Each row was made from one path, in order. Every step used is in the known rows, and no mark comes twice. Write each row's path.
Known rows:
r v f j z h: -8.8,-13.8,-12.7,8.2,-42.1,1.6,-39.1,23.9,23.0,-20.0,-15.4,-12.9,11.9,-11.2,-11.3,-5.1,2.8,6.2,-19.0,-7.6,11.6,10.2,-41.5,33.7,-15.0
g t: 17.1,16.3,20.7,2.8,12.9,-27.8,-12.2,-20.3,15.8,13.5,-9.7,14.6,-3.8,23.5,-4.3,15.3,-2.6,26.7,1.0,-3.3,23.6,-15.2,5.6,-6.9,6.8
n v f: 11.0,0.2,49.3,25.6,-8.3,-7.5,-18.9,-18.6,-7.2,-9.2,20.7,-11.5,17.5,-12.7,18.1,15.9,9.6,4.2,-30.1,22.1,-4.8,7.6,-1.8,-14.6,22.9
a r e: -17.9,28.2,9.0,-19.7,35.4,29.0,-18.3,-15.0,6.5,8.7,-23.8,-3.6,16.5,53.6,34.4,34.5,-6.0,58.9,9.6,8.1,24.5,1.7,-6.5,-33.4,-2.0
n v f j: 0.6,9.0,34.7,41.4,-11.6,-5.3,-36.4,0.0,-19.2,-35.5,0.0,-2.0,4.8,-3.9,11.7,27.3,31.8,-2.0,-21.3,41.2,-19.8,7.8,-11.6,10.8,19.8
j z h n v: 3.3,40.8,-21.2,4.4,-8.6,-30.1,1.7,-1.1,39.5,29.3,27.9,-9.6,-32.1,-37.6,5.0,-36.1,-25.2,-17.1,-9.1,-28.9,31.7,20.9,-3.8,-4.8,-5.5
a r v: 1.6,2.7,-18.3,-16.1,6.2,30.9,-12.4,-33.1,9.6,28.1,-21.8,-0.2,13.2,50.8,5.0,29.5,-7.0,58.0,-6.6,-20.9,29.7,0.9,-25.4,-9.4,-6.4
z h: 21.9,2.0,-22.6,5.8,11.6,1.5,-6.1,-18.3,38.7,-2.0,-27.1,-16.6,7.7,-4.7,11.6,5.8,8.7,10.9,8.1,-24.2,27.6,12.7,-28.9,-12.8,-9.5
v g: -4.5,-4.3,11.7,-23.9,18.7,7.8,-21.0,-43.7,11.8,3.1,2.3,13.5,-2.3,21.7,34.3,0.8,2.5,5.7,5.2,-4.3,-3.9,1.6,-20.1,-28.9,21.5
r v: 21.5,-4.0,-3.6,-15.0,11.2,5.9,-27.6,-27.0,18.8,7.4,-16.2,6.0,31.9,34.0,12.5,17.2,13.6,36.7,-7.7,-29.1,27.7,-5.9,-14.4,-16.5,8.5
a r v f: -8.3,-13.8,11.6,-7.5,-16.6,32.5,-19.5,-27.8,-10.8,12.2,-5.1,-5.6,28.7,33.1,6.2,26.5,-11.6,50.7,-23.4,4.5,21.0,-3.4,-20.8,-0.2,-8.2
h u: 35.5,14.3,7.3,-6.4,15.5,-10.8,-36.0,-23.4,34.4,11.3,-9.7,-6.6,3.6,11.1,1.7,14.2,16.3,28.8,-7.2,3.3,-3.0,-12.3,-0.9,4.4,-18.1
f v n h u: 8.4,-14.9,12.6,11.2,-15.8,52.5,-18.1,-0.8,21.9,-6.9,-2.7,23.0,22.5,27.4,-0.5,20.9,-9.2,15.3,-4.9,23.1,-44.0,-17.8,2.1,3.8,-8.7
h z j: 15.7,10.2,-10.0,-26.5,15.7,-33.7,27.6,-2.1,-6.8,8.3,-19.2,-26.9,5.4,-21.8,-1.4,1.6,39.5,-16.4,24.0,-13.3,6.8,-2.9,22.1,-8.0,-2.5
j z: -10.8,13.5,-3.8,-12.8,18.6,-23.1,3.8,1.8,19.0,15.1,4.9,-6.9,-11.4,-2.0,5.4,-14.2,3.5,11.3,-13.5,-23.3,7.2,-10.5,-15.6,-16.4,5.0
n v f j z h: -9.6,12.2,8.5,41.6,-39.4,-17.1,-27.5,31.7,15.7,-19.6,7.1,-23.6,-16.6,-39.1,-10.2,-3.3,5.6,-22.4,-23.5,21.5,-13.4,26.6,-33.1,24.4,5.4
z h n v: 25.7,34.5,-15.8,16.0,-1.3,-15.1,-7.0,-27.0,29.9,14.0,9.1,-3.7,-9.6,-19.2,21.6,-9.7,-9.4,-6.7,4.8,-20.9,37.5,22.7,-1.1,-8.2,-4.8
n v f j z: -19.2,15.4,31.6,30.7,-20.0,-21.1,-29.3,25.4,-12.6,-17.6,18.4,-7.9,-19.1,-20.9,-3.9,1.3,13.9,-11.7,-34.8,32.3,-26.9,6.3,-16.3,14.4,17.3
j f v n h: -22.6,-44.8,4.4,11.6,6.1,50.7,30.1,14.4,-29.2,-19.2,8.0,32.0,15.7,30.5,-7.6,-1.3,-24.9,5.0,4.9,6.6,-16.4,-11.9,2.3,-8.0,11.1
f v g: -17.5,-23.1,13.2,-10.7,21.3,35.2,-18.0,-35.3,-0.3,-14.1,11.7,0.8,12.6,29.5,23.9,-14.8,-10.3,2.6,-8.2,13.4,-14.0,8.1,-42.9,-33.2,18.1
v g t: 1.2,4.6,32.2,-16.9,3.8,-14.0,-28.2,-38.9,19.4,18.2,4.9,29.4,-13.2,31.6,10.2,5.7,-19.9,10.3,4.4,9.0,7.7,-5.7,-3.6,-12.4,21.4
h n: 9.3,31.3,-12.7,-15.4,30.9,-16.7,3.5,-30.4,0.5,4.7,3.9,13.8,0.2,7.7,32.9,-11.7,2.7,13.0,7.3,-22.6,35.2,-18.4,8.0,-19.1,-9.1
n h: 11.6,3.0,-13.2,-3.9,1.1,18.6,-5.0,-9.4,-1.8,18.4,-22.4,9.8,5.8,17.5,10.6,28.8,2.5,8.1,-10.6,-21.3,-13.9,-2.5,8.4,-13.8,-0.2
j f v: -10.3,-34.0,-0.6,9.0,38.9,16.1,10.5,1.3,-25.4,-20.1,11.6,-6.6,11.8,19.6,-16.6,-24.0,-14.2,15.2,-7.5,5.3,13.2,1.4,-26.9,-7.7,1.9
h z: 6.9,24.6,-8.0,-19.5,20.0,-15.0,13.5,-18.5,0.3,7.8,-1.2,-12.4,14.2,-7.7,2.9,-1.5,32.6,6.3,21.5,-19.8,18.3,-21.6,3.9,-20.5,-17.8
a r v n h u: 11.6,-2.2,-6.7,-14.5,-40.3,61.5,-26.9,-20.8,30.7,42.3,-22.5,38.0,11.5,58.0,-3.8,56.8,-23.6,54.6,1.8,-1.7,-17.4,-15.7,15.4,20.4,-18.6
v n h: -0.5,-2.8,3.0,0.8,-3.7,31.0,12.7,-11.8,3.1,-1.4,-17.7,38.5,13.7,22.9,26.5,34.8,9.6,12.0,11.3,-11.9,-15.9,-20.8,15.1,-16.7,16.0

Which path is each row?
-3.3,-48.1,-2.8,0.7,33.2,-4.4,23.1,18.3,-29.3,-18.5,-5.8,-20.7,2.2,4.9,-20.7,-17.9,-9.0,-5.3,-5.3,12.0,0.0,16.7,-5.9,2.2,16.9
z j f v
15.1,17.8,15.3,39.5,-53.1,-20.5,-59.5,32.2,41.2,-6.6,11.1,-24.7,-25.5,-42.0,-28.1,0.5,0.9,-13.3,-31.3,36.9,-29.7,23.0,-21.4,51.4,-20.3
n v f j z h u
-0.7,9.1,-24.3,-2.7,0.8,-12.9,3.2,5.2,47.7,13.2,-10.1,-23.5,-11.5,-20.5,-1.7,-17.6,-6.9,3.0,-2.0,-34.1,21.5,13.3,-33.0,-8.3,-11.5
j z h
-21.7,-47.9,-15.4,-34.1,-12.5,21.9,27.1,15.5,-49.5,16.5,12.4,-8.7,-8.4,-6.8,-25.8,-22.1,-28.9,-51.3,9.9,6.3,-38.6,21.6,23.2,3.1,4.0
n h z j f v g
-30.0,7.4,13.1,11.8,-7.5,-16.2,-18.1,26.3,-11.0,-29.7,2.2,-5.4,-9.9,-12.6,0.1,-4.9,17.6,-2.0,-22.9,19.4,-17.4,-14.2,-24.1,18.3,-1.8
v f j z
6.7,-11.1,-11.4,-26.8,23.6,-39.6,44.1,15.8,-27.7,11.1,-4.5,-21.4,-8.8,-23.1,-27.8,-18.2,17.2,-18.2,30.2,-12.2,15.3,-3.1,29.9,8.1,-4.3
h z j f
14.0,25.3,-33.5,9.0,-15.1,-16.1,-45.7,26.5,62.7,0.8,-24.0,-17.7,-30.2,-14.9,-27.1,-3.7,7.8,3.5,-2.2,-0.4,-11.4,8.0,-30.5,46.5,-37.2
f j z h u
-4.1,25.5,11.0,13.8,-29.2,-30.7,-1.4,5.0,19.2,11.6,45.1,-15.3,-16.6,-56.5,8.4,-39.6,-29.1,-23.4,-26.1,-7.5,23.0,13.5,-4.1,4.4,-6.8
j z h n v f
8.9,24.7,35.1,12.9,-4.7,-22.4,-10.0,-24.1,-18.7,-4.7,40.6,4.7,4.0,-22.4,30.6,-7.4,-4.5,-2.9,-21.1,11.3,16.5,-5.7,18.9,-12.2,8.1
h n v f
10.4,10.7,49.5,3.1,-13.3,-18.8,-39.2,-39.5,20.3,29.2,24.3,28.5,-21.0,23.1,6.7,11.6,-22.4,-0.4,-6.2,23.1,-1.6,15.8,2.9,-14.8,41.1
n v g t
-20.1,-36.0,7.1,-11.0,18.3,0.1,58.9,21.0,-32.9,-26.3,7.7,-4.8,16.1,-11.0,-22.4,-26.1,10.4,-19.0,39.1,16.1,-0.2,-12.3,13.8,-1.0,6.7
h z j f v n
8.0,19.2,-23.1,-20.1,-6.6,8.0,13.2,-3.4,-11.3,29.6,-8.2,-1.4,7.6,-4.7,-4.4,17.3,16.4,-6.7,9.5,-28.4,-8.8,-14.1,24.9,-11.8,-21.7
n h z
-15.8,-55.6,17.0,6.9,23.8,8.6,41.0,17.4,-22.9,-38.1,-3.2,5.3,11.4,12.8,-6.8,-13.9,-0.4,-3.5,14.9,22.8,-3.9,-0.3,-0.3,-3.4,31.3
z j f v n
12.6,-27.0,-1.4,-10.7,30.9,-31.4,21.9,10.1,-18.5,0.0,-16.5,-10.5,-13.0,-2.3,-10.3,-1.5,3.5,-2.9,8.2,-6.2,14.6,11.8,18.0,5.0,17.9
z j f
-5.8,-29.2,-11.8,-14.0,24.2,-13.3,42.0,24.4,-38.0,-8.4,6.0,-34.3,7.3,-16.1,-38.6,-31.6,5.1,-22.9,15.9,6.4,5.5,7.4,8.0,2.3,-6.5
h z j f v
37.7,12.5,-7.1,-5.8,-10.0,13.6,-36.6,-8.5,23.5,30.9,-18.3,6.3,-2.1,13.6,-6.7,34.7,0.4,15.1,-15.8,-4.4,-28.9,-6.5,20.2,11.6,-22.2
n h u
-5.4,-34.5,-27.7,-15.4,-1.7,6.0,44.2,36.9,-50.6,10.6,-3.2,-22.6,4.3,-14.5,-44.6,-11.8,-13.2,-35.8,5.6,-3.6,-23.8,11.6,29.7,10.3,-12.4
n h z j f v
3.8,-36.0,11.3,10.3,-8.5,44.5,-2.1,15.5,-4.3,-6.7,11.6,28.0,8.4,28.6,-25.6,4.4,-29.3,12.5,-1.3,23.1,-34.7,-16.6,11.7,19.6,-10.3
j f v n h u
-2.9,49.4,-33.6,19.9,-13.5,-26.7,-14.6,16.3,26.9,2.8,9.8,-2.9,-43.0,-27.2,-1.3,-23.7,-6.6,-23.3,-1.4,-10.5,16.1,21.1,-13.8,19.4,-10.9
f j z h n v
6.5,-13.6,-24.9,-25.8,-2.4,-17.5,43.4,27.2,-41.5,30.6,-11.0,-10.6,-12.1,-20.8,-34.3,1.8,0.0,-31.4,18.8,-19.9,-10.5,3.1,54.4,14.6,-9.7
n h z j f
-13.7,-19.3,21.2,12.6,22.3,34.9,12.5,-15.6,6.0,-40.3,-1.0,15.6,33.5,29.1,24.0,-1.2,11.6,20.8,9.7,15.5,-2.6,-17.9,-28.6,-29.9,18.0
f v n
-26.9,-27.6,-3.5,-3.6,-3.1,39.8,47.1,19.1,-35.5,-9.0,18.7,20.2,21.0,10.9,-23.3,-14.1,-14.2,-8.8,25.7,1.2,-13.1,-24.2,18.6,-6.1,-12.1
j f v n h z
16.9,40.8,6.6,6.9,17.3,-23.7,-7.3,-32.0,2.0,14.2,24.6,13.2,-8.9,-0.9,28.4,-6.3,1.0,2.0,-6.2,-8.9,25.6,-1.4,14.4,-19.4,11.8
h n v
-5.6,32.6,-38.7,-16.3,4.2,-26.7,12.1,-1.8,37.8,20.2,10.1,-8.7,-24.5,-27.4,10.0,-40.2,-21.0,-7.0,1.6,-44.3,38.7,-0.5,-11.7,-4.2,-24.0
j z h n
-13.5,-58.7,4.2,4.4,1.2,33.1,40.7,30.0,-35.3,-19.2,-12.0,18.5,5.9,13.6,-12.2,6.2,-20.7,-15.5,7.1,15.4,-30.3,6.7,20.4,5.5,27.9
z j f v n h
-0.2,34.4,21.9,28.9,-7.5,-17.1,-26.3,-7.1,-28.7,-30.7,21.4,14.0,-7.3,-10.9,23.7,1.9,16.0,-10.3,-14.9,32.3,-0.4,-3.6,8.9,16.2,3.5
h n v f j
-12.5,-21.5,-4.7,-9.8,-16.9,25.8,44.4,15.9,-18.9,-9.2,-12.4,-0.3,24.5,-6.0,-5.6,10.1,12.4,-28.1,24.3,5.4,-36.4,-8.3,26.9,-9.6,5.6
f v n h z j
-23.8,24.4,-23.1,8.3,-21.2,-19.2,-11.5,23.1,5.6,-24.1,6.6,-6.5,-21.4,-38.8,6.6,-32.4,-8.5,-21.3,-6.9,-0.4,14.7,-5.2,-17.5,33.6,-31.3
v f j z h n
6.4,26.8,-0.9,39.4,-27.6,-8.6,-27.9,-1.8,-2.5,-29.8,6.1,-4.4,-8.3,-29.8,16.5,-0.9,5.0,-21.7,-4.6,20.9,13.8,17.2,-7.3,24.9,-12.0
z h n v f j
-19.6,23.2,-17.5,4.4,17.8,-17.5,-13.6,19.3,8.3,-12.3,-14.7,0.5,-23.9,8.5,-2.2,-3.3,21.2,3.8,-6.1,-4.1,-8.0,-9.3,-23.7,7.8,-1.6
f j z
-9.6,-22.5,-6.9,-23.4,-10.3,-6.0,60.3,25.8,-33.9,11.2,-10.2,18.6,-3.9,-12.5,-17.6,6.8,5.6,-29.4,41.1,-10.2,-15.7,-13.7,59.6,10.6,6.3
v n h z j f
-1.6,-0.2,-5.8,-22.3,-18.9,2.2,43.6,6.8,-10.6,11.1,-23.9,13.6,7.9,-13.3,7.0,28.4,26.0,-26.0,37.3,-13.8,-24.5,-17.1,51.5,-6.0,7.5
v n h z j
